Every row comes from one small tree of marks. The marks that hang from a mark follow it in brackets, in the order of their numbers. Every link used is in the known rows. Which tree was each row made from?
Known rows
k923{k397{k779 k995}}: [-1.13  2.63  1.17  0.33 -0.88  0.38  1.47 -2.38  0.68  2.01  0.45 -1.96
  1.14 -2.81 -2.69  0.40  0.64  1.88  0.30  1.40 -1.67  0.29]
k435{k662{k995}}: [-0.04  4.13  1.48  0.20 -1.07  0.38  1.02 -1.59  0.16  2.17  0.15  0.18
  0.47 -0.64 -1.06 -0.29  1.23  1.06  0.67  2.15  1.22  0.64]
k435{k995{k397{k779{k923}}}}: [ 1.32  2.47  0.93  0.35 -0.92  0.79  2.30 -1.52  0.63  1.72  0.29 -1.76
  0.15 -1.37 -2.50  0.20  0.84  2.32  0.32  1.15 -1.70 -0.11]
k435{k662 k995{k397{k923}}}: [ 0.86  4.14  1.20  0.81 -0.56  0.42  2.58 -0.88  0.22  2.27  0.11 -1.97
 -0.80 -1.47 -0.23  0.08  0.33  1.59  0.25  1.20  0.77 -0.21]
k435{k662 k995{k397}}: [ 0.48  4.05  1.18 -0.07 -0.49  0.53  2.56 -0.86  0.19  2.12  0.15 -2.06
  0.07 -1.24 -0.36 -0.20  0.55  1.76  0.40  1.24  0.71  0.47]
k397{k779 k923 k995{k435}}: [-1.80  2.61  1.41  1.58 -1.29  0.26  2.06 -2.33  0.68  2.27  0.28  1.42
 -1.19 -1.47 -2.32  0.73  0.41  2.50  1.00  0.86 -1.48 -0.78]
k779{k923{k397{k995{k435 k662}}}}: [-2.06  3.03  1.22  0.96 -1.41  0.68  1.97 -2.34  0.29  1.76  0.53 -1.71
  0.77 -2.04 -1.32  0.48  2.05  2.01  0.87  1.66 -1.75 -0.78]
k435{k662 k995{k397{k779}}}: [ 0.95  4.05  1.14 -0.04 -0.61  0.73  2.48 -0.94  0.62  2.03  0.11 -1.64
 -0.08 -1.57 -1.86 -0.14  0.24  2.17  0.42  1.24  0.73  0.47]
k662{k435{k923{k397}} k995}: [-0.05  4.45  1.95  0.44 -1.16  0.04 -0.12 -1.92  0.38  2.46  0.44 -0.39
  1.92 -1.33 -0.94  0.40  1.06  1.19  0.70  1.79 -0.65 -0.46]
k779{k923}: [-0.98  2.20  0.56  0.61 -1.35  0.76  1.84 -2.18  0.41  1.43  0.38 -0.53
 -0.08 -0.25 -2.11  0.25  3.18  0.52  0.58  2.04 -1.72 -0.65]
k662{k995{k435}}: [-0.34  2.77  1.92  0.40 -1.34  0.08  0.98 -2.17 -0.09  2.36  0.29  0.81
  1.26 -0.12 -0.63  0.02  1.05  1.74  1.26  1.48 -1.05  0.47]
k435{k923{k397{k779}} k995{k662}}: [ 0.22  5.51  1.39  0.52 -0.83  0.68  2.40 -0.60  0.52  2.24  0.38 -0.97
  0.93 -2.11 -1.63  0.96  1.07  1.65  0.64  0.87 -2.06 -0.25]
k779{k923{k397{k995{k435}}}}: [-1.70  2.37  1.01  0.94 -1.31  0.65  1.83 -2.29  0.32  1.73  0.49 -1.85
  0.59 -1.77 -1.44  0.40  2.26  1.75  0.80  1.54 -1.84 -0.90]
k435{k662 k923{k397{k779}} k995}: [ 0.68  5.94  1.11  0.44 -0.64  0.82  2.37 -0.04  0.66  2.29  0.14 -1.05
  0.02 -1.90 -1.69  0.52  1.31  1.27  0.67  0.97  0.13 -0.45]
k435{k662 k923 k995}: [-0.16  5.78  1.00  0.20 -0.60  0.73  2.57  0.11  0.25  2.29  0.05  0.43
 -0.54 -0.25 -0.24  0.32  2.02  0.81  0.82  1.02  0.27 -0.24]
k662{k995}: [ 0.48  2.73  1.52  0.33 -1.15  0.15  0.59 -2.15  0.04  2.15  0.27  0.21
  1.16 -0.47 -1.26  0.01  1.09  1.23  0.56  1.97 -1.07  0.67]
k397{k779{k923} k995{k435}}: [-2.05  2.28  1.07  0.75 -1.56  0.91  2.06 -2.40  0.86  1.69  0.33  1.20
 -0.31 -1.08 -3.31  0.38  1.59  2.99  1.24  1.28 -1.67 -0.56]
k662{k435{k923 k995{k397{k779}}}}: [-0.24  4.11  1.33 -0.06 -0.75  0.40  1.66 -1.30  0.82  2.20  0.33 -0.51
  0.69 -0.90 -1.64  0.42  0.92  1.69  0.62  1.01 -1.09 -0.56]
k662{k995{k397 k435}}: [-0.91  2.74  2.02  0.43 -1.41  0.10  1.18 -2.20 -0.14  2.31  0.35 -1.18
  1.38 -0.89 -0.49  0.00 -0.19  2.60  0.89  1.37 -1.11  0.54]
k923{k397{k779 k995{k435 k662}}}: [-2.20  3.43  1.68  0.42 -1.09  0.36  1.97 -2.42  0.53  2.24  0.55 -1.33
  1.49 -2.87 -2.05  0.50  0.30  2.62  0.91  1.23 -1.56  0.31]
k435{k923}: [-2.66  4.15  0.83  0.22 -1.08  0.42  2.02 -1.18  0.18  2.06  0.35  0.08
  0.04 -0.05 -0.90  0.62  2.36  0.10  0.57  1.30 -2.04 -0.18]
k995{k397{k779} k435{k923} k662}: [-4.21  5.09  1.79  0.40 -1.59  0.59  2.95 -1.62  0.47  2.25  0.51 -0.99
  0.58 -1.54 -1.64  0.76 -0.14  2.89  1.13  0.87 -1.79  0.03]
k995{k397}: [-2.20  2.37  1.04 -0.06 -0.94  0.22  2.05 -2.14  0.15  1.93  0.43 -2.90
  0.71 -1.21 -0.99  0.12  0.62  1.28  0.08  1.47 -1.59  0.55]
k779{k923{k397{k995}}}: [-1.19  2.36  0.79  0.87 -1.25  0.66  1.53 -2.30  0.39  1.59  0.48 -2.19
  0.51 -1.99 -1.81  0.39  2.32  1.44  0.34  1.86 -1.85 -0.75]

Write each row's tree
[-1.63  3.94  1.70  0.87 -1.27  0.18  1.69 -2.69  0.91  2.21  0.54 -1.55
  0.23 -2.38 -2.46  0.60 -0.47  2.17  0.27  1.81 -0.58 -0.45] | k995{k397{k779 k923} k662{k435}}
[-1.78  2.66  1.47  0.35 -1.02  0.31  1.80 -2.38  0.57  2.16  0.48 -1.52
  1.19 -2.55 -2.21  0.39  0.55  2.28  0.85  1.03 -1.67  0.11] | k923{k397{k779 k995{k435}}}
[-3.03  3.61  1.74  1.56 -1.24  0.01  2.33 -2.26 -0.04  2.51  0.40  0.93
 -0.63 -1.37  0.20  0.77  0.60  2.29  1.05  1.11 -1.32 -0.56] | k397{k923 k995{k435 k662}}
[-2.09  3.26  1.10  0.74 -1.51  1.04  2.18 -2.04  0.97  1.72  0.25  1.22
 -0.68 -1.19 -3.19  0.18  1.53  2.99  1.33  1.46 -0.17 -0.55] | k397{k779{k923} k995{k435{k662}}}
[-2.74  4.94  1.51 -0.10 -1.07  0.25  1.65 -1.86  0.45  2.26  0.51  0.57
  1.11 -0.56 -0.73  0.52  1.89  0.73  0.90  1.81 -0.91 -0.10] | k995{k662{k435{k923}}}
[-3.70  4.59  1.63  0.45 -1.42  0.64  2.38 -1.77  0.64  2.24  0.37  1.77
  0.21 -1.36 -2.15  0.72  0.57  3.11  1.35  0.93 -1.70  0.09] | k397{k779 k995{k435{k923} k662}}
[-4.13  3.83  1.45  0.32 -1.27  0.32  2.75 -1.44 -0.02  2.27  0.47 -1.77
  0.39 -0.62 -0.03  0.53  0.71  1.83  0.98  0.66 -2.01 -0.22] | k995{k397 k435{k923}}
[-0.91  4.28  1.92  0.30 -1.29  0.08  0.17 -1.90  0.37  2.34  0.38 -0.79
  1.39 -1.03 -0.86  0.29  0.13  2.04  0.47  1.75 -0.57 -0.19] | k662{k435{k923} k995{k397}}
[-1.24  2.25  0.70  0.69 -1.41  0.95  1.59 -2.38  1.01  1.52  0.30  0.59
 -0.37 -1.43 -3.89  0.33  1.68  2.51  0.52  1.74 -1.69 -0.36] | k397{k779{k923} k995}
[-2.19  3.73  1.55  1.14 -1.33  0.38  2.73 -1.91  0.61  2.27  0.28 -1.41
 -0.96 -1.66 -1.84  0.34 -0.22  2.28  0.91  1.06  0.36 -0.58] | k995{k397{k779 k923} k435{k662}}
[-1.04  2.59  1.00  1.47 -1.15  0.35  1.65 -2.33  0.80  2.09  0.24  0.84
 -1.32 -1.79 -2.95  0.70  0.53  1.98  0.30  1.35 -1.48 -0.53] | k397{k779 k923 k995}
[-0.14  4.13  1.28 -0.14 -0.62  0.25  1.54 -1.19  0.50  2.30  0.33  0.74
  0.74 -0.02 -0.54  0.38  2.14  0.74  0.90  1.12 -1.02 -0.62] | k662{k435{k923 k995}}
[ 0.36  2.72  1.61  0.40 -1.37  0.36  0.69 -2.28  0.41  2.03  0.27 -1.30
  1.11 -1.55 -2.58  0.07 -0.43  2.52  0.21  1.82 -1.10  0.75] | k662{k995{k397{k779}}}
[-2.30  2.28  1.24  0.54 -1.60  0.75  2.59 -2.34  0.66  1.73  0.48 -1.69
  0.16 -1.18 -2.72  0.29  0.74  2.64  1.00  1.14 -1.72 -0.41] | k995{k397{k779{k923}} k435}
[-3.18  3.39  1.42  0.15 -0.95  0.29  2.21 -1.86  0.11  2.31  0.27  0.63
  0.08 -0.68 -0.10 -0.03  1.21  2.12  1.24  1.17 -0.04  0.33] | k397{k995{k435{k662}}}
[-2.12  3.48  1.26  0.20 -1.17  0.59  1.81 -2.32  0.76  1.96  0.33  0.86
  0.45 -1.83 -2.96  0.36  0.53  2.65  0.59  1.65 -1.39  0.73] | k397{k779 k995{k662}}
[-2.06  4.12  1.35  0.11 -0.97  0.24  1.04 -1.95  0.87  2.27  0.51 -0.42
  1.06 -1.68 -1.90  0.57  1.40  1.22  0.65  1.42 -1.09 -0.62] | k662{k435{k923{k397{k779 k995}}}}
[-2.17  3.44  1.45  0.32 -0.85  0.19  1.65 -2.28  0.11  2.19  0.56 -2.39
  1.59 -2.78 -0.65  0.43  0.77  1.70  0.32  1.59 -1.58  0.46] | k923{k397{k995{k662}}}
[-1.43  3.11  1.17  0.77 -1.25  0.61  1.33 -2.56  0.55  1.69  0.58 -1.80
  1.03 -2.21 -1.68  0.40  2.13  1.67  0.56  2.10 -1.27 -0.90] | k779{k923{k397{k995{k662{k435}}}}}
[ 0.48  2.97  2.03  0.91 -1.22 -0.16  0.05 -2.63  0.37  2.38  0.39 -1.11
  0.94 -1.45 -0.92  0.18 -0.28  1.97  0.31  1.94 -0.13 -0.42] | k662{k435 k995{k397{k923}}}
[-2.67  4.44  1.45  0.14 -1.17  0.56  1.44 -2.14  1.01  2.13  0.40  1.50
  0.57 -1.70 -2.77  0.55  0.64  2.62  0.79  1.56 -1.03  0.09] | k397{k779 k995{k662{k435{k923}}}}
[-3.50  5.00  1.35  0.21 -1.16  0.45  2.66 -0.97  0.13  2.38  0.28  0.77
 -0.20  0.22 -0.05  0.29  2.15  0.82  1.52  1.03 -0.04 -0.30] | k995{k435{k662 k923}}
[-3.17  3.57  1.29  0.41 -1.29  0.60  2.18 -1.75  0.67  2.18  0.29  1.59
 -0.09 -0.92 -2.38  0.57  0.91  2.67  1.22  0.74 -1.83 -0.07] | k397{k779 k995{k435{k923}}}
[ 1.44  2.70  1.14  0.86 -0.75  0.38  2.34 -1.49  0.49  2.12  0.22 -1.59
 -0.39 -1.59 -1.91  0.44  0.11  1.97  0.17  0.91 -1.58 -0.24] | k435{k995{k397{k779 k923}}}
[-2.54  5.76  1.11  0.52 -0.99  0.74  1.93 -0.87  0.72  2.18  0.24 -1.06
 -0.10 -2.29 -1.91  0.53  1.07  1.46  0.50  1.39  0.19 -0.30] | k435{k662 k923{k397{k779 k995}}}
[-2.00  3.51  1.13  0.48 -1.57  0.84  2.28 -2.39  0.76  1.59  0.48 -2.19
  0.48 -2.14 -3.19  0.40  0.47  2.49  0.25  2.00 -1.51  0.11] | k995{k397{k779{k923}} k662}
[-2.78  3.60  1.53 -0.08 -0.91  0.16  1.37 -2.46  0.35  2.21  0.49  0.54
  1.09 -1.28 -0.58  0.18  1.02  2.02  0.70  1.76 -0.76  0.41] | k397{k995{k662{k435}}}
[-1.63  3.39  1.22  0.51 -1.47  0.88  1.33 -2.68  1.20  1.67  0.43  1.13
  0.31 -1.79 -3.70  0.36  1.36  2.90  0.79  2.06 -0.92 -0.48] | k397{k779{k923} k995{k662{k435}}}
[-1.12  2.52  1.04  1.06 -1.20  0.31  2.02 -2.29  0.68  1.98  0.37 -2.20
 -0.62 -1.93 -2.75  0.56 -0.07  1.61 -0.06  1.46 -1.50 -0.30] | k995{k397{k779 k923}}
[-1.84  3.39  1.51  0.35 -0.98  0.42  1.92 -2.10  0.62  2.24  0.43 -1.44
  0.94 -2.62 -2.12  0.23  0.51  2.26  0.88  1.20 -0.47  0.16] | k923{k397{k779 k995{k435{k662}}}}
[-3.83  3.69  1.89  0.08 -1.29  0.24  2.83 -2.20 -0.09  2.27  0.60 -1.96
  1.22 -1.28  0.02  0.27  0.09  2.46  1.08  1.17 -1.40  0.53] | k995{k397 k435 k662}
[-0.44  6.01  1.52  0.75 -1.27  0.64  1.05 -0.87  0.60  2.27  0.16 -0.79
  0.55 -2.04 -2.25  0.46  0.81  1.36  0.58  1.75  0.58 -0.17] | k435{k662{k995} k923{k397{k779}}}
[-0.15  4.31  1.03  0.32 -0.87  0.72  2.53 -0.54  0.51  2.08  0.23 -1.18
 -0.02 -1.16 -1.77  0.70  0.58  2.06  0.33  0.62 -2.13 -0.16] | k435{k923 k995{k397{k779}}}
